Known rows, with every way that one mark hangs from another
(J863 J679 (J729 J66)): [ -9   8  -6   8  -2   6 -10  12  17  -1  -6  29   6   6   9  10   6   2
 -12 -11   4]
(J66 J669): [-11   8  -6 -16  -1 -10 -15   3  10   7   4   7  -4   6   2   0  -9   7
  -4  -4   4]
(J418 J669): [  0   3  -9 -35  -4  -4  -6   3  -1   6  11   0   1   1  -1  -3   5  -5
 -11   1   0]
(J66 J729): [ -6   1   4 -17  -7  -4   8  11   6   7 -14   7  -5   2  -5   1   1   3
  -5   1   6]
(J418 J669 J729): [  4   5  -6 -41  -7  -9   0  -6  -9   0   7  -3  -1  -4   7   7   7  -7
  -7   8  -3]
(J729 J2 J66): [ 1  4 -1  3  2 -2  0 -8  0  1 -1 10 -5 -1 10 -4 12 -5  3  3 -2]
(J729 J2 (J418 J669) J863): [  5  -4 -10  -2   7   6  -3  -9 -11  -1  19  -5   0  -4  -4 -19   5  -9
  -3   4  -6]
(J669 (J66 (J729 J863)) J418): [  0  -7  12   7  -2   4   2   6   3  -7 -14 -21   5  -1 -17  12  -7   6
   5  -6   5]
(J66 (J729 J863)): [-15   0  -2 -13  -1  -2   0  10   8  -2 -11   7  -7  -2 -11   0  -1   1
  -9  -2   5]
(J669 J418): [  2   0   2 -15  -4   0 -10  13   6   1  -3  -4  -4   6   0   8  13   4
  -2   2   1]
(J669 (J66 J729) J418): [  9  -8  19   4  -7   3  10   7   1   2 -14 -23   6   3 -11  15  -7   8
  10  -3   6]
(J418 (J669 J66) (J729 J2 J863)): [ 15  -1  -2 -17   3  -5  -2 -17 -16 -16   8 -17   8 -11   0   4   5  -9
   0   2  -5]
(J66 (J669 J418) J729): [ -9  -1   6   4  -6  -9   6   2  11   9 -10  -5   6   6  -8   9  -8   9
   9  -3   6]
(J66 (J669 (J418 (J729 J2)))): [  9   1   3   2  -1 -16  -5 -10  -1  -4  -5  -4   5   1   8  12  14   3
  13   6  -3]
(J66 (J729 J418)): [ -4  -3   8   2  -4   3  14   6  -1  12  -4  -4 -10   4  -4  -6 -11   3
   3   5   2]
(J863 J679 (J729 J418)): [ -1   3  -3  10   0  13 -10  22   7   3   0  19   0  11   6   1   1   7
 -12  -5   2]
(J66 (J729 J2 J418 J863)): [ -2  -6   3  14   5   4  11   0  -4   0  -6   0  -7  -3  -8 -14   1   0
   4   5  -2]
(J669 J66 J418): [ 10  -5  12  -4  -3   5 -10   9   0  -2  -2 -23   1   6  -4  13  -1   7
   5  -4   2]
(J729 J2 J66 J418 (J863 J679)): [ -8  -2  -9  27   7   9  -3  -2  -1  -5   6   9  -4  -3   8 -11  -1  -4
   2   0  -5]
(J669 J66 (J418 (J729 J863))): [  6  -2   8  -8   0  -1 -11   0  -6 -16  -4 -21  -1  -2  -2  23  -1   2
   6   2  -3]

Rows
[ 14  -7  16   5  -2  -2  15   0  -2   0 -14 -12   5  -2  -6   0   3   3
   7  -5   5]
(J669 (J66 (J729 J2)))
[-12  -7 -10   9   1 -10   0   7  15  -6 -11  12   8  -2  -4  -4   0   5
  -3 -13   6]
(J66 J669 (J729 J2 (J863 J679)))
[ 3 12  2 18  5  3 -3 -5  8 -1 -7 25  5  1  6  0 21 -2 -3 -3  0]
(J863 (J729 J2 J66))
[-15  11  -2  22   3   1  -3 -15   1  16  17  -1  -7   4   5  -6 -30   3
  12   2  -2]
(J729 (J66 J669) J418)
[ 13   1   3 -30  -6  -7   1 -11 -14  -3  10 -20   4  -5   3  11  -7  -6
   0   3  -2]
(J418 (J669 J66) J729)
[10 -3 -1 20  3 11 -6 16  5 -1 -2 21  4  8  7 -7 16  4 -8 -5 -1]
(J863 J679 (J729 J2 J418))
[  9   8   0  27   6   9   8 -19  -6   9  15  11  10   0   5 -10   6  -9
   2   2  -5]
(J863 (J729 J2 J66 (J418 J669)))
[ -4  -9  -7   0   0  -3   4  15  11 -10 -18  14   2  -3  -2  -4  14   1
  -8  -8   4]
(J66 (J729 J2 (J863 J679)))
[-13   0   5  13  -2  -4   9  -3   4  17   2  -5  -4   5  -5  -8 -25   8
   9   1   4]
(J66 J669 (J729 J418))
[  5  -6  17  16  -3   8  16   2  -6  10  -1 -21  -4   3  -7  -1 -23   6
  10   2   3]
(J669 (J66 (J729 J418)))
[ -4   7  -5   1   5  -8  -3 -17  -7 -12  -4   8  -7  -9  11   5  11  -9
   3   8  -6]
(J418 (J729 J2 J66 J863))
[  0  -3   5  25   2  -4  16  -8   0  14  -2  -2   0   3  -3 -14 -11   5
  13   2   2]
(J66 J669 (J729 J2 J418))
[  2   3  -9  -1  -1  13  -5  13   4   5  14  13   9   7   2  -3  -1   0
 -14  -7   0]
(J863 J679 (J729 (J418 J669)))
[  1  -1  -4   8   9   5  -8   1  -5  -4   6   3 -10  -1  -2 -16   7  -2
  -1   5  -5]
(J729 J2 J418 J863)
[  2  -7  -9  -2   2  14  -7   4  -7  -5  20 -19   5  -1  -4  -6 -23  -2
  -5  -9  -1]
(J729 (J418 (J669 J66)) (J863 J679))
[-12  10 -12 -20   0  -7  -2 -21  -8  -5  12   0  -2 -10   6   7  -4 -13
  -4   7  -6]
(J418 J669 (J729 J66 J863))
[ -1   6 -11  -9   4  -9   4 -26 -10 -10   9   4   3 -13   8   2  11 -16
   1   7  -8]
(J418 J669 (J729 J2 J66 J863))
[ -9   0 -13 -25  -2  -5 -13  16   3 -14  -6  12  -8  -2  10  12   6   0
 -14  -1  -1]
(J418 (J729 (J863 J679)))
[  8  -7  10  13   0   2  17   1  -5   9  -7  -2  -6   1  -2 -13   4   1
   8   6  -1]
(J66 (J729 J2 J418))
